What can hang from each mark
nusar: solevur tirem vesu
tirem: nusar
funatur: gemot nusar
libak: gemot
gepo: netifi solevur vesu
solevur: gepo nusar
netifi: gepo rerus
muzoz: rerus
vesu: gepo nusar

Each row was made from one small tree. The marks that hang from a mark follow it in brackets, in alphabetical order. Every link used is in the known rows. Write each row's tree.
Known rows
funatur{gemot nusar{solevur{gepo} tirem}}: [ -7  -1  -5   0 -13   1 -19 -24  10  -4   6   4   3 -18   4  -4  12  -1
  14   4  18   1   5 -15 -11  -2 -12  -1  -7  13   4  26   1  23  -5  17
 -16   6  -5  -9  20  18   1   1  15 -10 -15  -1 -16  -7 -11  11   4 -24
   9   4  16  14]
nusar{solevur{gepo{netifi}} tirem}: [-10  -8  -6   0  -8  14 -16 -10   7  -4 -12  -5  13 -10  -3   0   7   3
   2  -8   1  -6  -2  -6   5  -6 -10   1  -5  -1  -7   4  -8  12  -2   7
 -13   0 -13 -11   5  17  -4 -12  22  -9 -19  -5  10   5 -17  15   0 -10
   1  14   8  12]
tirem{nusar{solevur{gepo}}}: [ -3  -2 -14  -7  13  -8  -9  -7   3  -5  -1   1  -5 -25 -13   4   5  -8
   6   4   8  -7   5   1  -2   1  -1  -5   0   3  -3  -9  15  14  -2  12
  -5  -6  -7   0  -8   6 -12   4  13  -9  -9  -8  -2  -5 -11   4   2  -9
  -4   1  -3  -1]
funatur{nusar{solevur tirem}}: [ -4  -1  -5   2  -7  -1 -12 -22   6  -6  -4   1   2 -19 -11  -9  12  -5
  14   2  16   2  -3 -13  -7   0  -6   0   2  -2   2  13   2  20   4   5
 -15   0  -5  -7  13  11  -1   5  11  -5 -18  -7 -16  -1 -17  11   2  -9
  -1   8  10   1]
libak{gemot}: [-11 -17 -12   7  -4 -10 -19  -9   6 -12 -14  -3  -7 -20   1 -20   5   5
  10   0  10   5   8  -5  -7 -14  -7  -1 -10 -16  -7  10   5  15  -5   9
  -5  -5  -9   1  -5  17  -1 -18  12   4 -12 -11 -10 -11 -11  -6   3 -24
  -8   1  11   3]
netifi{gepo{vesu} rerus}: [ -3  -1  11  14   7  -9  -5   0  -4  -7 -25   5 -13  -6  -9  10  -3  -4
  -2 -18   2  -6  19  -3  -5   1  12  -7   5 -19   8  -3  12  -4   0  -3
   3   1   4  24  -6 -16   6   6   9  -7 -13  -3  -9 -14 -17  -7  -7 -12
  -3  12  11  -3]
vesu{gepo{netifi} nusar{solevur tirem}}: [ -2  -4 -13   6  -7  23  -8   2  12  -9 -13   4 -16 -18   4  -2  10  -8
  14  -2  -2  -6  -2 -15   3  -1   6   2   5   8  -5   8   3  17   6 -12
   7   3  -9   9   5  14  -7   0  22 -16 -28  -6  -1 -12 -11   8  -2  -8
   6  -5   8 -10]
netifi{rerus}: [ -2  -1   2  -1   1 -15 -14 -10  -5  -9 -18  11 -16  -6  -8   3   5 -11
  -1  -9  -1   0  15  -1  -6 -10   4 -11  -6 -11   3  -9   7  -6  -1   8
  -3   1  -3  11  -3  -5   6  -4   7  -4 -14 -22  -6 -20 -14   4 -10 -10
   2   7   1  -4]
gepo{netifi solevur{nusar{tirem}} vesu}: [ -3  10  -7  16  13  23   6  -6  17   4 -21   8  20 -17 -18  16   7  -9
   4  -9  -2   6   7  11   5   5 -15   1   1 -18  -3 -11   8   3   3  -6
  -1  -7   0 -10  16   2 -15   4 -15  -9  -5  17   8   9  -1  -2   0 -12
   6  24 -30  17]
funatur{nusar{solevur tirem vesu{gepo}}}: [ -1  -1  -4  -1  -9   3  -9 -19  -1  -7   1   0   3 -10  -5   3  11   4
  11   5  19  -1  -7 -17  -2   7   0   1   3   5  -2  13   5  14  -1  -1
  -9   7   2  -6  13   8   9   6  17  -2 -19  -1  -7  -3 -14  15   3  -4
 -11  -4  17  -2]
netifi{gepo{vesu{nusar}} rerus}: [  1  -1  11  15   4  -8  -2   2   2  -9 -24   7 -21 -13 -12   7   1  -8
   2 -19   0  -5  19  -7  -3   3  16  -6   6 -17  11  -1  15  -1   4  -4
  10   3   2  26  -6 -15   5  11   8 -11 -14  -3 -14 -18 -16  -7  -8 -11
  -3   9   9 -11]
gepo{netifi{rerus} vesu}: [ -3   6  -3  16  11  10   2   2   4   2 -19  20  -1 -10  -5  18   6  -7
  -5  -6  -6   7  26  10  -2  -1  -7  -5 -10 -22  -5  -8  10  -4   2  -1
   1  -9   6   8  11  -5   0   5  -7  -6  -8   3   3  -4  -3   1  -7 -12
  13  12 -16   5]
tirem{nusar{solevur{gepo{netifi{rerus} vesu}}}}: [ -1   3 -12  -2  13  -1  -2  -1   6  -1  -2   6  -2 -24 -14  11   4  -9
   3   1   2  -2  11   6   3   2   0  -5  -2  -3  -5 -11  17   7   1  13
   2  -7  -3   0  -1  -1 -10   8   9 -11  -7  -4   2  -1  -2   4  -1 -11
  -1   5 -10   0]
vesu{gepo nusar{solevur}}: [  0  -4  -9   4  -3   4 -12  -1   8 -13 -17   4 -27 -17  -4  -4   6  -4
  12   4   4  -5   2 -19  -6   0  16  -7   4  12   1   6   8  19  -1 -11
   7   6  -5  14  -7   7  -5   3  20 -16 -28 -10 -12 -18 -23   2   5 -10
   5 -12  12 -16]
solevur{gepo{netifi vesu}}: [ -5   0  -7  22   0   9  -4   1  -2  -5 -17  -1   2  -4   1  22   3   2
  -2  -1  -6   0  21 -11  -9   2  -9  -7 -13 -11  -7  -3   2   6 -16  -3
   0  -9  -2   1   4   9   2  -6  -3 -14 -10   5   3  -3 -15  -3  -4 -18
  13  -4  -5  14]
vesu{gepo{netifi{rerus} solevur} nusar{tirem}}: [ -2   2  -6   5  -9  23  -4   4  14  -7 -17   3 -20 -13   0   4   7 -15
  14 -10  -9  -5  -2 -14   3  -3  13   1   7   5   1  -2   6   5   7 -14
  19  10  -9   7   7   4  -4  -2  20 -16 -22  -9   1 -20  -4   8  -8  -9
   7   0  -1  -9]
nusar{solevur vesu}: [ -2  -7  -4 -10   7  -9 -15 -13   0  -6  -7   7   9  -8 -15   3   5   6
  -7   4  17   0   0   6   0   2   1  -3  -4   5   0  -2   5   6  -4   6
 -16   3   6  -5  -5   5   7   1  12   5 -12  -4   3  -3 -22  10   9   0
 -12   8   4  -2]
solevur{nusar{tirem vesu{gepo{netifi}}}}: [  2  -1 -12   2  -1   2  -6 -17 -12  -8 -11   0   2  -6   1  11  11  -2
  15  -9  10  -4   2 -13   9  12 -11   0   5  -6  -6  -6   6   1  -8  -1
  -3  -4   1   2   5  12   3   0  -2  -5 -15   0  15  -9  -2   8 -13  -7
 -17  -6  -1   3]
tirem{nusar{solevur{gepo{netifi{rerus}}} vesu}}: [  2   2 -12 -10  10  -4  -2  -3   1  -3   5   6   1 -20 -13  16   4  -6
   0   3   6  -4   5   6   6   7   2  -1  -1   3  -5 -14  19   3  -1  15
   3  -2   1  -3  -4  -2  -1   7  13  -3  -3  -4   8  -5   1   9  -2  -5
 -11   1  -9  -3]
tirem{nusar{solevur vesu{gepo}}}: [ -1  -2 -15 -13  16  -6  -7  -7  -3  -4   4   5  -6 -20  -8   8   7  -4
   6   8  13  -9   0   2   4   7   4  -3   4   7  -4  -9  20   8  -1   5
  -3  -1   2   5  -7   2  -6   9  17  -2  -9  -5   5  -8  -7   7   3  -3
 -15  -7   2  -9]
muzoz{rerus}: [ -7  -9  -4   2   2 -14  -9 -15  -3  -6 -17   1 -22  -4 -13  -3  10   0
   2  -6  -3  -4   8  -2 -12 -10   5 -15 -10 -18   4 -11  -5   4  -8  13
 -11  -8  -6  10  -6   1  -4  -6  -1   2  -6 -18  -3 -11 -12   1  -1 -10
  -2  12   3  -7]
tirem{nusar{solevur}}: [ -4  -2 -14 -10  19  -8 -11  -9   6  -3  -1   7  -5 -29 -13  -4  10 -12
   8   5  11  -5   3   8  -1   0  -2  -4   2   0  -1  -9  17  14   4  12
  -9  -8  -5   4  -7   6 -15   7  11  -4  -9 -11  -4  -5  -9   4   4  -6
  -5   6  -5  -3]
solevur{gepo{netifi{rerus}} nusar{tirem vesu}}: [  6   3  -8   8 -15   5   2 -12 -10  -8  -9  -6   7  -1  -4  26   3  -1
   6 -13  -2   0  10 -17  13  12  -7   0  -4  -8  -9 -11   5  -8 -14  11
   9  -3  -2 -10   9   5  13  -5  -3 -12  -9   2  21  -4   6   9 -21 -12
 -10  -3 -11  11]
funatur{gemot nusar{solevur{gepo} tirem vesu}}: [ -5  -2  -4  -3 -13  -1 -16 -24   5  -4  12   4   8 -14   5   3  12   3
  10   5  21   2   4 -13  -7   3 -12   1  -9  16   4  24   4  17  -7  17
 -16   9   0 -12  21  15  10   4  15  -4 -10   4 -10  -7  -7  16   4 -18
  -1  -1  16  11]
vesu{gepo{netifi solevur} nusar}: [ -1   2 -11  11  -2  18  -6   5  16  -9 -18   3 -22 -15  -4   5   7 -13
  12   3  -4  -2   1 -14  -6  -1  15   1   6  10   2  -2   8  13   0 -19
  18   6  -3   9   1   7  -8   0  12 -16 -21  -4  -8 -20 -10  -2  -3 -11
  15  -6  -7  -7]

Which tree is each row?
[ -2  -6  -4  -7   3  -1 -14  -7  -4  -7  -8   4   2  -1  -8  10   1  11
  -6   7  14  -5  -1  -5   0   4   6  -5   0  10  -3   1   6   7  -9  -4
  -7   7   8   0  -6   4   7  -1  20   1 -19  -4   7  -7 -22   9   7  -3
 -11  -3  12  -5] | nusar{solevur vesu{gepo}}
[ -3   7  -2   4   3  13  -5  -2  18  -2 -19  10   1  -7 -17   9   2 -15
  -8  -4  -7   5   6  11  -3 -11   4   4   0  -4   3 -15   4  -4   3   2
   7   3   1  -8   7  -5  -4  -7   2  -2  -7  -8   0  -9  -1   2  -8  -8
  16  25 -25  10] | gepo{netifi{rerus} solevur}
[  1   2 -14 -11  13  -2  -4  -2  -1  -2   4   9  -6 -18  -9  13   6  -7
   2   6   9  -5   3   5   6   7   5  -1   3   5  -5 -12  21   4   2   8
   4  -1   5   4  -3  -3  -3   9  15  -1  -8  -6   8  -9   2   8  -1  -4
 -12  -2  -4  -8] | tirem{nusar{solevur vesu{gepo{netifi{rerus}}}}}
[ -1   5  -2  13   4  18   6   4  16   0 -16  21  -1 -22  -9  11   8 -12
   2 -13  -8   8  19   8   6  -1  -4  -2  -6 -17  -4  -2  10   2  13   0
   4  -4  -1   6  15  -3  -4  12   0 -12 -12   4   1   0  -2   7  -1  -8
   9  18 -15  -3] | gepo{netifi{rerus} vesu{nusar{solevur tirem}}}
[  4  -1  -5   5  -6   0  -7  -3  14 -12 -14   7 -14 -21 -14  -1   6 -10
   4  -2  -2   3  10  -8  -3  -3  11  -2  -4   3   2   0   8  11   2   4
   6   3  -8   1  -2   6   0   3  10 -15 -17 -10 -13 -11 -16   4  -1  -8
  10   5  -7  -9] | vesu{nusar{solevur{gepo{netifi{rerus}}}}}
[ -5  -8  -9   2  -7  10 -13  -3   7 -12 -15   2 -20 -17   2  -8   9  -4
  18  -5   4 -10  -4 -20   1  -2  10  -5   5   8  -1  10   4  18   4 -11
   2   7 -12  12  -2  13  -6   1  26 -17 -29 -11  -5 -15 -23   9   3  -8
  -3  -7  18 -15] | vesu{gepo nusar{solevur tirem}}
[  4  10  -4   0  -1  13   3  -9  12  -2 -15   7  10  -8 -20  15   4 -14
  -1 -11  -2   6   1  10  10   0  -1   7   5  -7   1 -17   6  -9   4   5
   9   3   2 -14  13  -4   0  -2  -4  -2  -5   1  13  -5  10   7 -13  -5
   0  24 -29  11] | gepo{netifi{rerus} solevur{nusar{tirem vesu}}}
[ -1  -2  12  13   3  -5  -2   1   4  -9 -23   6 -13 -15 -13   4   0  -7
   3 -22   1  -6  14  -4   1   2  14  -4   7 -16   9   1  12   1   9  -2
   5   4  -2  22  -4 -14   4  11  14 -12 -17  -3 -10 -12 -16  -2  -4  -8
  -6  15  12 -10] | netifi{gepo{vesu{nusar{solevur tirem}}} rerus}
[-11  -7  -7  -3  -1  15 -11  -9  -6  -4  -8  -1   7   1   9  12  11   3
   4  -8   4 -12  -8  -8   7   2  -7   2   1   2  -5  -2   0   0  -4 -10
  -6   5  -2  -1   6  10   5  -9  20   2 -14   0  19 -12  -9  16  -4  -3
 -14  -2  11   3] | nusar{tirem vesu{gepo{netifi solevur}}}
[ -1   0  -3   2 -13  -1  -8 -21   0  -8   2  -4   9 -11  -9   5   8   3
   8   2  16   1  -4 -17  -2   6  -2   0  -2   2  -1  11   3  13  -5   7
 -10   4  -2 -14  13   9  12   5  13  -4 -14   0  -7   1 -14  16   2  -6
  -9  -1  13   3] | funatur{nusar{solevur{gepo} tirem vesu}}
[  0   3  -3  20  -5   7   2   4   3  -6 -16   5  -8 -10  -3  22   2  -4
  -1  -7 -11   3  24 -11  -5   3   1  -8 -12 -10  -4  -6   8   2 -10   0
  10  -4  -3   4   5   1   5   0  -1 -18 -10   1  -1  -8  -9   1  -8 -18
  14  -3  -9   4] | solevur{gepo{netifi{rerus} vesu{nusar}}}
[  1  15  -1  12   8  20  11  -4  16   5 -23  13  15 -14 -22  21   2 -13
   0 -15  -6   8  11  14   9   3  -9  -1   2 -21  -1 -15  11  -7   6   1
   8  -2   1  -9  18  -9  -9   5 -12 -10  -4  11  11   6   6   2  -5 -12
   6  29 -33  13] | gepo{netifi{rerus} solevur{nusar{tirem}} vesu}
[  7  13  -4   1   2   9   3  -7  13  -2 -16   8   7  -7 -24  18   1 -14
  -4  -5  -2   9   5  10   5   1   4   5   4  -5   2 -20  10  -9   1   4
  13   3   7 -13  10  -8   1   0  -8  -1  -4   0   8  -6   9   2 -13  -5
   5  22 -35   9] | gepo{netifi{rerus} solevur{nusar{vesu}}}
[  2   3  -5   8  -9  -5  -9 -16   6  -8  -6  -2  -2 -13 -15   2   5  -1
   7  11  13   6   3 -17 -14   1   5  -3  -2   2   3  10   5  19  -7   5
  -6   0  -1  -9   8   7   3   4   7 -10 -17  -6 -20  -2 -19   4   3 -12
   8   0   6   4] | funatur{nusar{solevur{gepo}}}
[ -7   0  -4   4  -9   3 -16 -22  11  -2   4   7   6 -19   4   0  12   0
  14   3  17   2   9 -13 -10   0 -14  -4  -8   9   4  27   3  23  -5  16
 -16   5  -4  -9  22  14   1   3  12 -12 -13   4 -15  -3 -11  10   7 -24
   8   3  14  14] | funatur{gemot nusar{solevur{gepo{vesu}} tirem}}
[  1  -3  -9   9 -10  -4  -9 -19  -9 -11 -17 -13   2  -7  -4  10   6  -2
  15 -13   3  -7   7 -24   3   7 -13  -7  -3  -7  -5  -5   1   5 -17   8
  -4  -5 -13  -5   1  15   1  -7  -1 -18 -15  -4   8  -5 -12   2 -14 -17
  -9  -6   1  11] | solevur{gepo nusar{tirem}}
[  4  17  -1  15  11  16  11   0  17   5 -24  14  11 -13 -26  23   0 -12
  -3  -9  -6  11  17  15   4   3  -3  -2   1 -19   0 -17  14  -7   3   0
  12  -3   7  -8  16 -13  -7   7 -17  -9  -4  11   6   4   5  -4  -5 -12
  11  26 -38  12] | gepo{netifi{rerus} solevur{nusar} vesu}
[-12  -9  -3  -6  -1   7 -16 -13 -10  -6  -9  -3   4   1   7   9  10   5
   5 -10   8 -15 -10 -11   5   1  -6  -4   1   2  -2  -1   1   0  -7  -9
 -10   7  -4   1   3  10   4  -8  23   1 -14  -2  16 -15 -17  16  -1  -4
 -20  -4  18   0] | nusar{tirem vesu{gepo{solevur}}}
[ -4  11   1  12   5  23   9   4  24   2 -21  16   4 -22 -17  14   6 -16
   1 -15 -11   6  12  12   5  -3   0  -1  -2 -14   3  -9  11  -2  13  -6
  11   1  -3  -4  17  -7  -8   8  -2 -12  -6   7   1  -2  -1   5   0  -9
  11  26 -26   2] | gepo{netifi{rerus} solevur vesu{nusar{tirem}}}
[ -4  12   1  12  11  18   5   4  17   5 -23  15   9 -10 -19  20   1 -10
  -8  -7  -8   8  16  18  -1  -4  -1  -3  -5 -17   1 -14  10  -6   5  -4
   7  -1   5  -5  14 -10  -7   2  -6  -5  -3   6   3   0  -3  -2   0 -12
  15  27 -28  11] | gepo{netifi{rerus} solevur vesu}
[  3   2  -5   0  -3 -10  -7 -19   3  -7   1   5   3 -14 -16   2   9  -1
   5  11  21   7   1  -9  -9   6   3   0   0   3   3   7   8  14  -3   5
  -9   3   7  -8   8   4   9  10   4   2 -13  -2 -16  -3 -15   9   4  -4
  -4   2   4  -3] | funatur{nusar{solevur vesu}}
[ -7  -5  -2  10  10   3  -6  -7   9  -4 -18  13  -1 -25  -8  -2  11  -4
  10 -10   5  -2  12  -1  -1   1  -8 -11  -6 -12   1   4   9  13   6  -4
 -13  -5  -7   8   5   7 -10  11   3 -12 -14   3  -7  -2 -24   5  11  -9
  -2   9   2  -6] | gepo{vesu{nusar{solevur tirem}}}
[ -8 -11  -2  -9  -7   3 -14 -15  -4  -6  -5  -5  18  -5  -4   8   5  12
  -3  -9   9  -9  -5  -7   9   2  -8  -2  -5   4  -5   3  -3   5  -7   7
 -16   6  -7 -13   2  12   8  -7  24  -1 -14  -1  17   2 -21  21   4  -3
 -20   6  16   5] | nusar{solevur{gepo} tirem vesu}
[  3   6  12  12   6  -6   1  -3   5  -6 -28   1  -6  -9 -24  13  -6  -8
  -1 -21   2  -4  12   0  -1   5  15  -4  11 -17  12 -10  16  -5   1  -2
  11   5   4  13  -3 -21   1   7   2 -10 -10   4  -6  -8 -12 -10  -6 -12
  -5  20  -4   0] | netifi{gepo{solevur{nusar} vesu} rerus}
[  0   6  -7   6  -3  18  -5  -2   3  -4 -20   1  -8   0  -5  14   2  -7
   6  -4  -4  -4   1 -10   1  -1   6  -1   7   0  -3  -9   6   0  -4  -9
  14   5   0   1   6   0  -3  -8  10 -11 -20  -6   9 -12  -1   0 -12 -13
   6   2  -7   5] | vesu{gepo{netifi{rerus} solevur{nusar{tirem}}}}
[  1   6  -3  19   7  11   6   5  11  -2 -18  23 -10 -20  -7  15   7 -14
   3  -7  -9   9  25   5  -1   1   0  -5  -7 -18  -2  -6  14   0   7  -4
   9  -7   2  11  12  -4  -1  13  -8 -11  -9   2  -4  -9  -1   1  -6 -10
  14  10 -19  -5] | gepo{netifi{rerus} vesu{nusar}}
[ -4  -3  -4  18  -2  -3  -7  -3  -2 -10 -18  -2  -8 -11  -3  14   4   1
   4  -5  -2  -3  19 -18  -9   3  -2 -13 -12  -7  -1   0   7  10 -15  -2
  -1  -4  -8   6  -2   8   1   0   0 -18 -13   1  -7 -10 -26  -2   0 -18
   6  -9   4   2] | solevur{gepo{vesu{nusar}}}
[ 10   8 -10  15 -11   1  -1  -8  -4 -11 -17  -4  -3  -4 -11  22   0  -6
   4  -6  -4   5  18 -16   1   7  -2  -2  -4  -9  -6 -13   6  -2 -17  10
  13  -6  -1  -5   3   4   5  -5 -10 -17 -11  -3   6  -5   2  -3 -21 -17
   6  -3 -18  12] | solevur{gepo{netifi{rerus}} nusar}
[ -4  -6   2   6   7  -3 -11 -12   4 -11 -20 -11   2  -8 -16   0   3  -3
   6 -13  11 -11  -5  -7  -2   6   6   5  14  -6  12  -3   5   8  -4  -6
  -2   2  -2   7  -9   2  -3   0   8  -3 -12   4  -6  -9 -17  -6  -5  -8
 -11  13   6   5] | netifi{gepo{solevur{nusar{tirem vesu}}}}
[ -7  -9   3  15  10   0  -8  -3   6 -10 -22  -1  -6 -19  -8  -3   5  -2
   8 -13   8 -10   7  -8  -5   5   4  -1   7 -13   9   8   8  16   2 -11
  -5  -3  -4  20  -7   2  -6   9  10 -10 -17   6 -13  -8 -25  -6   3  -9
  -5  10  16  -4] | netifi{gepo{vesu{nusar{solevur tirem}}}}
[ -2   1  -8   3  -5  -7 -17 -19  -2  -6   9  10 -11  -9  12   6  13   0
  13  13  22   3  11 -17 -17   5  -5  -3  -6  16   6  20  11  16 -13   6
  -8   7   9   5  16  11  11   8   7  -1 -11   1 -17 -22  -7   5   0 -22
   6 -17  14   4] | funatur{gemot nusar{vesu{gepo}}}
[  2   6  -8   9  -5  16  -2   7  14  -9 -18   6 -26 -13  -6   8   3 -14
   8  -2  -8  -1   3 -12  -4  -2  20  -1   6   8   2  -5  10   6   2 -14
  24   9  -2   9   2  -1  -3   1  14 -17 -21  -9  -6 -22  -6   0  -7 -11
  13  -4  -8 -10] | vesu{gepo{netifi{rerus} solevur} nusar}
[ -1   2  -6  -3  -5  -4 -17 -19   5  -5   9  10  -4 -12   2   4   9   4
   9  16  24   5   7 -13 -13   4  -1  -2  -5  20   5  24  11  20  -9  10
  -8  11  11  -3  16   9   9   9  12  -3 -13   3 -16 -12  -8   8   7 -19
   6  -7  13   4] | funatur{gemot nusar{solevur vesu{gepo}}}
[  0   3  14  13   6  -4   0   3  11  -7 -27   4 -14 -14 -22   8  -4 -10
   0 -20  -1  -5  12  -2  -4   1  20  -4   9 -13  15  -5  15  -2   7  -6
  13   7   1  17  -4 -20   2   9  10 -11 -11   0 -15 -16 -17  -8  -3 -10
  -1  20   1  -7] | netifi{gepo{solevur vesu{nusar}} rerus}
